Each row was made from one walk, in order. Every step used is in the known rows, and no mark comes twice. Write each row's walk.
Known rows:
M/G/F: [-10 -35  35 -19  15  13   3  53  31  -6  14  22 -20   5  10   5  12  25
 -43   5   4 -10  25 -19]
A/G: [  7 -22   6  22   9  -1  13  13  15  11  -2   4 -19  -4 -16 -38  10  22
 -19  12  24 -18 -41  18]
U/F: [ -9 -51  -4 -14   0 -12  13  41  -1  -9   7  12 -43 -32   6   7 -21   3
 -27   9 -20   2  13  -4]
U/A/G: [-36 -56  10  21   1 -16  30  32  10   4   5  -4 -17 -34 -28 -38  -3  27
 -23  47  22 -51 -34  12]
B/S/M/U/A/G: [  0 -26  31  29  40  -2  18  20   4   7  28 -14   3 -13 -20   3  -8  37
 -35  18  13 -51 -26  21]
J/U/F: [  1 -45 -18 -19  15 -20 -15  69  11  12  24   5 -62 -34  11  26 -27  12
 -38  25 -63  -5  16   7]
B/S/M: [ 23  40  18  14  34  37 -22 -19 -20  28  25 -33  58  -2  23  75   0  22
   1 -48   4   5  -1   9]
F/G/A: [-70 -23  21  13  -6 -47  11  13  28  -6   2  46 -27 -27 -30  -4  15  46
 -36  46  16 -49 -32   7]
F/U/A/D: [-56 -43  -7  35   5 -76  43   2  18 -15  24   3 -35 -35 -32 -16  -3   9
 -58  49   2 -42  -7  28]
D/M/S/B: [ 14  62  19  24  14  46 -11 -76  13  20  20 -16  39  16 -17 -20  25  -2
  -4   8   8   5  12 -13]
S/M/U: [ 54  17  48  18  43  13   3   7  -5  10  29 -18  15  26  -1  37  -9  11
 -22  -9 -21 -14  17   1]
G/A/D/M/S/B: [-22  67  25  37  20  17  15 -90  22  17  18  -6  16  17 -38 -23  28  20
 -29  32  30 -20  -1   4]
M/S: [ 20  33  26  14  29  19  11 -46  -5  15  16 -12  23  -4 -16  -4   5  27
  -2  23  12  19   7 -24]
U/F/G/A/D: [-79 -40   7  30   5 -65  54  -1  22 -15   8  44 -65 -36 -42 -10   7  44
 -71  61  27 -51 -35  37]
B/S/M/U: [ 59  40  36  14  57  22 -14 -14 -10   8  33 -19  29  32  10  58  -8  14
 -21 -37 -14  -5  13   8]
M/U/A/D: [-34 -20  12  26  20 -42  56 -16   1 -23  22   1 -32  -7 -40  -9 -11   8
 -45  55  11 -49  -1  32]
M/D: [  4  -6   7  21  28 -12  26   4   6  -9  11   9 -14 -25 -12  10 -16  -4
 -31  22  42 -17   0  -2]
G/A/D/M: [-70  22  17   6   0 -41  40 -59  45  -4  11  11 -20 -10 -53  -5  -7  35
 -35  37  63 -59 -18  33]
G/F: [-27 -18  28 -32 -20   3  -5  21  28   5  -2  26 -15   2   7   1  17  13
 -26   5   1   3  27  -2]
B/S: [  3  36 -17  -6  23  13 -27 -34  -8  -1   8   1  22   8  19  32   5   6
   5 -42   9  17  -4  13]
M/G/F/U: [ -2 -54  23   1  18 -49 -19  71  58 -10  30  30 -38  -2  15  -8  16  19
 -73  -7 -29  -6  24 -20]
J/U/A/D/M/S: [-26  33  25  15  32 -12  28 -67  26  23  45 -22   6 -33 -53   4 -16  44
 -30  74  24 -36   3  10]
U/F/G/A/D/M/S: [-51   7  40  19  23 -29  49 -64  38   4  37  22 -19 -46 -59  -9  -5  63
 -57  74  51 -37 -17   8]
J/U: [ 15   8 -15  -7  18  -9 -35  32  14  29  19  -4 -26  -1   6  28  -8  10
 -12  20 -53 -10   4  16]
A/G/M/S/B: [ 10  47  24  31  17  23  -4 -50  12  40   4 -15  18  32 -16 -37  32  26
 -21  30  17  -3 -22 -11]

Write each row's walk:
[-40 -44  22  27  23 -83  34  31  47   9  21  12 -40 -42 -32 -18 -20  38
 -75  68  60 -67 -35   2] | F/U/A/G/M/D
[-70 -53  10   2   3 -62   2  57  34   3  17  49 -68 -48 -23  12  -2  56
 -61  63 -25 -52 -25  13] | J/U/F/G/A
[-31 -40  10   5  23 -65  16  41  41  16  29  35 -56 -50 -19  23 -27  38
 -77  79  25 -49 -24   9] | J/U/F/G/M/D
[-56 -62  34 -16 -22  -9  18  46  36   7   1  21 -27 -27 -12 -27  14  37
 -45  40  20 -38  -1   9] | U/A/G/F
[-36  51  40  18  29 -13  43 -92  31  12  24  -3   7 -13 -59  -7  -2  54
 -30  55  61 -28 -10   2] | G/A/D/M/S
[-65 -45  34  -3   6 -62  21  21  49 -19  21  58 -56 -35 -40  -2 -10  53
 -66  54  10 -65 -18   7] | D/M/U/F/G/A
[ 22  21  34  -8  23 -10   1 -29  34 -13  24   9  -8  25 -25   0 -18   2
 -22   4   7 -28  15   7] | D/M/U
[-13  15  24  40  15 -17  -3 -26  27  31  19 -12   7   7 -20 -42  28  28
 -45  43  -1 -24 -18 -15] | F/U/A/G/M/S/B
[-37 -14  27  14  40 -22  19  37  17 -14   8  15 -26   1 -22   4  -4  49
 -35  25  18 -48 -12 -18] | M/G/A
[-33 -23  39 -16  14   1  23  13  55  -8  26  25 -25  -1 -16  -1   7  34
 -59  21  38 -35  20   2] | A/D/M/G/F
[-50 -11  27  37  41 -50  43 -14  14  -9  30  35 -41 -19 -33  28   3  56
 -81  35  20 -50 -30  44] | B/S/M/U/F/G/A/D
[-49 -31  36  40  28 -57  58   5  19  -8  26  34 -54 -24 -42  13   1  53
 -84  58  17 -59 -28  39] | S/M/U/F/G/A/D
[ 22  26  21  32  56  16  11 -12 -10  13  30 -18  33 -25   6  69 -15  15
 -29 -15  44 -14  -1   7] | B/S/M/D
[-85 -24  16   7  -4 -56  48 -32  52 -12  22  36 -46 -42 -55  -8 -11  42
 -63  56  51 -65 -26  36] | U/F/G/A/D/M
[-70  -7   9   5  -8 -32  47 -49  30 -10  24  -4  -5 -36 -48  -8 -18  15
 -27  50  50 -60  -6  30] | U/A/D/M
[ -7  -7  16  20  43  -2  36  -9  31 -17  33  -3 -12  -4 -30  -2 -13  23
 -41  20  44 -45  -7   9] | A/D/M/G
[-44   5  45   9  14 -38  34 -57  51  10  44   4  -1 -35 -47 -14   1  48
 -57  61  35 -30  17  -1] | G/F/U/A/D/M/S
[-61  -3   1   2   1 -39  27 -32  38   5  34  -7 -18 -35 -46   7 -23  20
 -34  61  22 -66  -3  40] | J/U/A/D/M
[-69 -52   6  20  -5 -74  41  14  31 -13  25  16 -41 -33 -27 -15   5  18
 -72  52   3 -41   5  27] | G/F/U/A/D
[-17 -10  22  20  25 -42  36   6  33  17   4  10 -28 -18 -28 -13 -15  35
 -52  53  79 -47 -39   6] | A/G/M/D
[-51 -40  33 -20  19 -14  15  40  58   2  41  17 -36 -23 -21  15  -5  43
 -69  50   8 -59  24   9] | J/U/A/D/M/G/F
[-14 -40  17  -8 -11 -59 -25  44  55   0  19  31 -35  -6  12  -8  19  10
 -61  -7 -29   4  23  -9] | G/F/U
[-35 -20  20  15  15 -55  27   3  33   6  15  31 -23 -32 -25   6 -11  32
 -57  64  62 -46 -31   3] | F/G/M/D
[-36 -27  17  19  38 -14  46   0  30 -23  40  -5 -12 -25 -38  -3 -20  26
 -44  41  42 -63  -4   6] | U/A/D/M/G
